Every row comes from one small tree of marks. Brackets hold a mark, then the marks that hang from it, in the order of their numbers. Every link used is in the known rows. Which tree was each row made from?
Known rows:
[K_25 K_802]: [-2.883  2.782  0.837 -1.028 -0.186 -1.471 -2.110 -2.242 -1.296  0.366
 -2.909 -2.982 -0.863  0.553 -0.869  0.080 -0.138 -4.048 -0.615 -2.913
 -1.914]
[K_753 [K_369 [K_802 K_25 [K_725 K_541] K_747]]]: [ 0.843 -3.899 -3.140 -4.095  0.689 -2.397 -0.624 -1.695  0.014 -1.040
 -1.424 -4.089  0.279 -0.576  0.400 -0.077 -3.559 -0.048 -0.557 -1.917
  3.199]
[K_593 [K_25 [K_802 [K_725 K_541] K_747]]]: [-0.373  0.801 -0.064 -3.887  0.829 -0.505 -1.903 -1.662  1.517  0.345
 -2.024 -4.278  1.904  1.158 -1.076  0.199 -0.713 -1.047 -0.729 -0.895
  1.275]
[K_747 [K_802 K_725]]: [-1.469 -0.262  0.043 -3.833 -0.408 -1.274 -1.245 -2.034 -0.819  0.883
 -4.244 -2.372  1.111  1.963 -0.134 -0.488 -0.926 -1.371  1.008 -2.709
  1.826]
[K_317 K_802]: [-3.026  3.922  1.377 -1.207 -0.458  0.598 -2.290 -2.313 -2.126  0.929
 -2.696 -2.936 -2.078 -0.734 -0.268 -1.235 -1.639 -3.228 -1.208 -2.133
 -2.046]
[K_593 K_25]: [-0.849  3.290  1.508 -1.925  0.401  0.956 -1.221 -1.774 -1.015  2.476
 -3.157 -3.348  2.786  1.421 -1.707 -1.144 -1.706 -2.328  0.038 -2.737
  1.010]
[K_753 [K_369 [K_802 [K_25 K_593] K_725 K_747]]]: [-0.116 -3.751 -3.271 -2.006 -0.949 -2.120 -0.584 -1.808  1.235 -2.818
 -1.151 -1.771 -0.570 -1.584  2.519  1.226 -2.246 -2.895  0.342 -1.094
  2.640]
[K_25 K_593 [K_802 K_725]]: [-2.705 -0.213 -0.484 -2.020 -0.330 -0.878 -3.165 -1.782  0.487 -0.931
 -0.608 -1.417 -1.684  0.401  1.679  2.461  0.084 -5.072  1.260 -0.593
 -0.902]
[K_725 K_802]: [-2.527  2.241  1.917 -2.274  0.461 -1.461 -1.002 -1.740 -1.582 -0.159
 -3.098 -2.475 -0.704  0.054 -0.750 -0.514 -1.053 -2.927 -0.049 -1.632
 -0.354]
[K_369 K_753 [K_802 [K_25 K_593] K_747]]: [ 0.879 -0.104 -0.264 -2.861 -2.639  0.241 -1.945 -0.939 -0.136 -1.255
 -1.291 -0.695 -0.238 -0.840  0.287  1.545 -1.642 -2.259 -0.402 -0.490
 -0.065]
[K_725 K_541]: [-0.268  0.652  2.064 -2.608  1.007  1.310 -2.095 -0.942 -2.567  2.611
 -0.886 -3.833 -0.081  0.830 -2.389 -0.348 -2.575 -0.146  0.004 -2.312
 -0.850]
[K_725 [K_802 [K_25 K_593] K_747]]: [-1.296  0.509  1.494 -1.886  0.282 -0.653  0.486 -1.568  1.772 -2.272
 -0.424 -0.913 -0.661 -1.827  1.120  0.600 -0.655 -4.028  1.347  0.340
  0.633]
[K_753 K_369]: [-1.005  0.598 -0.299  0.242 -0.478 -1.388 -0.823 -1.796 -3.448  0.545
 -3.594 -4.390 -1.339 -0.235 -1.086 -1.306 -1.967 -2.517 -0.587 -3.244
 -0.005]
[K_747 [K_802 [K_25 K_593]]]: [-0.823 -0.403  0.875 -2.703  0.158  0.235 -0.511 -2.704  0.927  1.680
 -1.810 -1.415  1.336  1.042  1.980  0.448 -0.087 -4.466  2.330 -3.262
  2.037]
[K_369 K_802]: [-1.779  1.295  0.514 -2.406 -1.015 -0.686 -2.165 -1.427 -1.931  0.730
 -3.164 -2.230  0.792  0.160 -0.601 -0.186 -1.919 -1.728 -1.115 -3.686
 -0.887]
[K_25 K_593 K_802]: [-2.683  1.464  1.043 -0.490 -0.644 -0.162 -2.758 -2.015 -0.341 -0.026
 -0.891 -1.907 -1.752 -0.022  1.056  1.637  0.495 -5.462  0.372 -2.180
 -2.207]
[K_541 [K_725 [K_802 K_747]]]: [-0.890  0.465  1.221 -1.049  0.562 -2.397 -0.599 -1.007 -2.373 -0.653
 -4.472 -2.115 -2.053 -0.578 -1.188 -1.218 -1.009 -0.410 -1.134 -0.996
 -0.719]
[K_753 [K_369 [K_802 [K_25 K_593] [K_725 K_541] K_747]]]: [ 1.305 -5.000 -2.672 -3.804  0.016 -1.082 -1.200 -1.478  0.954 -1.341
  0.177 -2.733 -0.599 -1.234  2.101  1.411 -2.686 -1.589  0.502 -1.214
  2.839]
[K_753 [K_369 K_802]]: [-1.340 -0.494 -1.145 -0.960 -1.388 -2.202 -1.664 -2.027 -3.149  0.344
 -4.248 -3.630 -0.626 -0.464  0.122 -0.690 -2.050 -2.460 -1.871 -4.553
  0.223]
[K_593 [K_25 [K_802 K_747]]]: [-1.685  3.742  1.023 -0.895 -0.413 -1.024 -0.755 -2.239  0.898  0.015
 -3.941 -3.786  1.681  0.185 -1.036 -0.935  0.046 -3.061 -1.724 -2.231
 -0.321]
[K_747 [K_802 K_25 [K_725 K_541]]]: [ 0.199 -2.094 -0.567 -5.919  2.208 -0.804 -1.001 -2.413  0.729  2.324
 -1.649 -2.875  2.325  2.600  0.250  0.014 -1.930 -0.811  2.479 -2.530
  4.046]

Which tree is each row?
[-1.778  0.538  1.339 -2.583  1.447 -0.461 -0.675 -2.331  1.052 -0.450
 -0.281 -0.747 -0.557 -0.305  1.647  1.323 -0.755 -5.535  2.432 -0.632
  1.065]  [K_725 [K_802 [K_25 K_593]]]
[-2.235 -0.124 -0.383 -1.156 -1.430 -0.916 -2.179 -1.228  1.356 -2.523
 -0.798 -1.830 -2.012 -1.019  0.912  1.799  0.176 -3.416  0.005  0.284
 -1.472]  [K_25 K_593 [K_802 K_725 K_747]]
[ 0.280 -0.916  0.458 -3.425  0.394  0.523 -1.148 -0.065 -1.192 -0.088
 -0.712 -3.433 -0.327 -0.369 -2.530 -0.147 -2.891  1.770  0.109 -0.009
 -0.115]  [K_802 [K_725 K_541] K_747]
[-0.892 -0.357 -1.021 -0.198 -2.301 -2.332 -0.608 -1.469 -2.477 -1.483
 -4.492 -3.914 -1.045 -1.761 -0.621 -1.332 -2.152 -0.760 -3.022 -3.483
 -0.347]  [K_753 [K_369 [K_802 K_747]]]
[-0.634 -3.545 -3.358 -2.654 -0.149 -1.950 -1.718 -2.313  0.461 -1.032
 -0.874 -1.390 -0.319 -0.290  3.270  1.738 -1.957 -4.767  1.585 -2.205
  3.178]  [K_753 [K_369 [K_802 [K_25 K_593] K_725]]]
[ 0.684 -2.652 -0.115 -3.909  1.429  1.439 -0.887 -0.720  1.740 -0.348
  2.146 -1.904  0.180 -0.583 -0.028  1.549 -2.466 -0.800  2.260  1.210
  1.294]  [K_802 [K_25 K_593] [K_725 K_541] K_747]
[-2.184  0.593 -0.928 -3.031  0.944  0.901 -2.255 -2.567  1.485 -0.442
  0.664 -0.644 -1.641 -0.660  2.705  1.442 -1.539 -5.592  2.364  0.210
  0.737]  [K_317 [K_802 [K_25 K_593] K_725]]
[-0.965  0.210  0.140 -2.317  3.135 -2.656 -0.595 -2.246 -1.121  0.964
 -3.153 -1.446 -0.789  1.044  0.158 -0.523 -1.080 -3.219  1.506 -1.876
  1.617]  [K_541 [K_725 [K_802 K_25]]]
[-0.514  0.265  0.979 -1.009 -0.008  0.973  0.091 -1.067  1.000 -0.846
  0.271 -1.440 -0.071 -1.579 -0.136  0.322 -1.409 -2.904  1.250 -0.493
 -0.429]  [K_802 [K_25 K_593] K_747]
[-0.478 -1.166 -0.542 -2.427  0.197  0.321 -0.149 -0.824  1.941 -1.841
  0.654 -0.784 -0.063 -1.311  0.487  1.203 -1.869 -2.436  2.351  1.015
  1.130]  [K_802 [K_25 K_593] K_725 K_747]
[ 1.688 -1.297 -0.784 -5.573 -2.070 -0.357 -3.219 -0.094 -2.274 -0.415
 -2.208 -2.517 -0.420  0.665 -2.352  0.884 -3.276  2.403 -1.701  0.056
  0.006]  [K_369 K_753 [K_802 [K_725 K_541] K_747]]
[-0.112 -1.851 -0.399 -4.672 -0.331 -0.207 -2.113 -0.397 -0.669 -0.490
 -1.375 -2.849  0.623 -0.275 -1.269  0.373 -2.998  1.972 -1.445 -1.312
 -0.017]  [K_369 [K_802 [K_725 K_541] K_747]]
[-0.048 -0.945  2.057 -3.820  1.454  0.417  0.075 -1.450  1.700 -0.704
  0.843 -2.033 -0.648 -1.176  0.746  0.943 -1.289 -2.350  1.441  0.331
  0.819]  [K_725 K_541 [K_802 [K_25 K_593] K_747]]
[-0.415 -1.195  0.672 -1.701  1.633 -1.333 -0.298 -1.815  0.458 -0.852
 -1.606 -0.466 -1.760 -0.956  1.466  0.549 -0.395 -3.191  1.113 -0.110
  0.848]  [K_541 [K_725 [K_802 [K_25 K_593] K_747]]]
[-0.620 -0.931 -0.321 -4.186  1.112  1.734 -1.721 -1.744  2.257 -0.537
  1.869 -1.876 -1.861 -1.653  1.512  0.985 -2.086 -2.234  0.981  1.209
  0.566]  [K_317 [K_802 [K_25 K_593] [K_725 K_541] K_747]]
[-1.619  1.917  1.274 -2.406  1.063 -2.004  0.982 -1.586  0.880 -1.933
 -2.242 -2.107 -0.103 -1.076 -0.818 -0.997 -1.272 -2.492  0.660 -0.509
  0.779]  [K_725 [K_802 K_25 K_747]]
[-0.472  0.308  1.627 -4.083  2.202 -1.031  0.540 -1.321  0.690 -0.541
 -0.938 -3.311  0.138 -0.659 -1.238 -0.711 -2.087 -0.935  0.459 -0.536
  1.251]  [K_725 K_541 [K_802 K_25 K_747]]
[-0.911 -1.039 -0.700 -2.929  1.214  0.592 -1.443 -1.343  1.126 -0.187
  1.032 -0.613  0.359  0.241  1.005  1.803 -1.956 -4.043  3.525  0.026
  1.626]  [K_802 [K_25 K_593] K_725]
[-1.099 -1.869 -2.760 -2.185 -1.071 -2.965 -2.013 -1.577 -2.282 -0.795
 -3.837 -3.231 -0.568  0.117  0.513  0.048 -2.372 -1.968 -0.823 -3.135
  1.792]  [K_753 [K_369 [K_802 K_725]]]
[-0.689  0.200  0.482 -1.966  2.289 -2.699  0.350 -1.693 -0.412 -0.756
 -3.302 -1.807 -1.199 -0.403 -0.526 -1.180 -1.168 -1.831  0.446 -0.913
  1.079]  [K_541 [K_725 [K_802 K_25 K_747]]]
[ 0.467 -2.655 -0.245 -4.597  2.321  1.781 -1.871 -1.162  0.955  1.132
  2.602 -1.671  0.409  0.674  0.688  2.040 -2.398 -2.475  3.384 -0.031
  1.897]  [K_802 [K_25 K_593] [K_725 K_541]]
[-0.922  0.091 -0.733 -2.615  0.857 -0.932  0.233 -0.843  1.079 -1.573
 -1.032 -2.127  0.840 -0.716 -1.563 -0.490 -2.449 -1.071  1.419  0.246
  1.192]  [K_802 K_25 K_725 K_747]
[-0.666  0.941 -0.268 -4.489  1.893 -0.460 -2.782 -2.296  0.870  2.148
 -1.847 -3.905  2.185  2.630 -0.487  0.718 -0.800 -2.540  0.538 -1.696
  1.930]  [K_593 [K_25 [K_802 [K_725 K_541]]]]
[-0.965 -2.155 -3.588 -3.016  0.674 -3.166 -1.079 -2.369 -0.556 -0.864
 -2.624 -2.715  0.516  0.376  1.208  0.086 -2.740 -3.246  0.769 -2.964
  3.474]  [K_753 [K_369 [K_802 K_25 K_725]]]
[-0.576 -2.243 -3.420 -2.522 -0.442 -3.505  0.129 -1.668  0.314 -2.460
 -2.778 -2.925  0.089 -1.158  0.577 -0.443 -2.864 -1.581 -0.510 -1.891
  2.786]  [K_753 [K_369 [K_802 K_25 K_725 K_747]]]
[-2.517  1.306 -0.600 -1.527 -0.889 -2.301 -1.483 -1.172  0.550 -2.194
 -2.612 -2.812 -1.193 -0.355 -1.049  0.405 -0.553 -2.105 -0.775 -0.371
 -1.216]  [K_25 [K_802 K_725 K_747]]
[-2.137  1.861 -0.980 -2.779  0.592 -0.508 -0.716 -2.049  1.489 -1.810
 -1.229 -2.267 -1.180 -1.522  0.223 -0.966 -2.222 -2.479  0.384  0.426
  0.375]  [K_317 [K_802 K_25 K_725 K_747]]
[-1.084 -0.270 -0.389 -3.148  0.330 -1.191 -1.972 -1.010  0.197 -0.682
 -1.096 -3.690 -1.095  0.103 -1.259  0.541 -1.195 -0.319 -0.773 -0.412
 -0.986]  [K_25 [K_802 [K_725 K_541] K_747]]
[ 0.552 -1.361 -0.419 -4.416  1.907  0.153 -0.404 -0.744  0.950 -0.191
  0.381 -3.024  0.648 -0.089 -1.777 -0.095 -3.188  0.403  1.507  0.165
  1.597]  [K_802 K_25 [K_725 K_541] K_747]
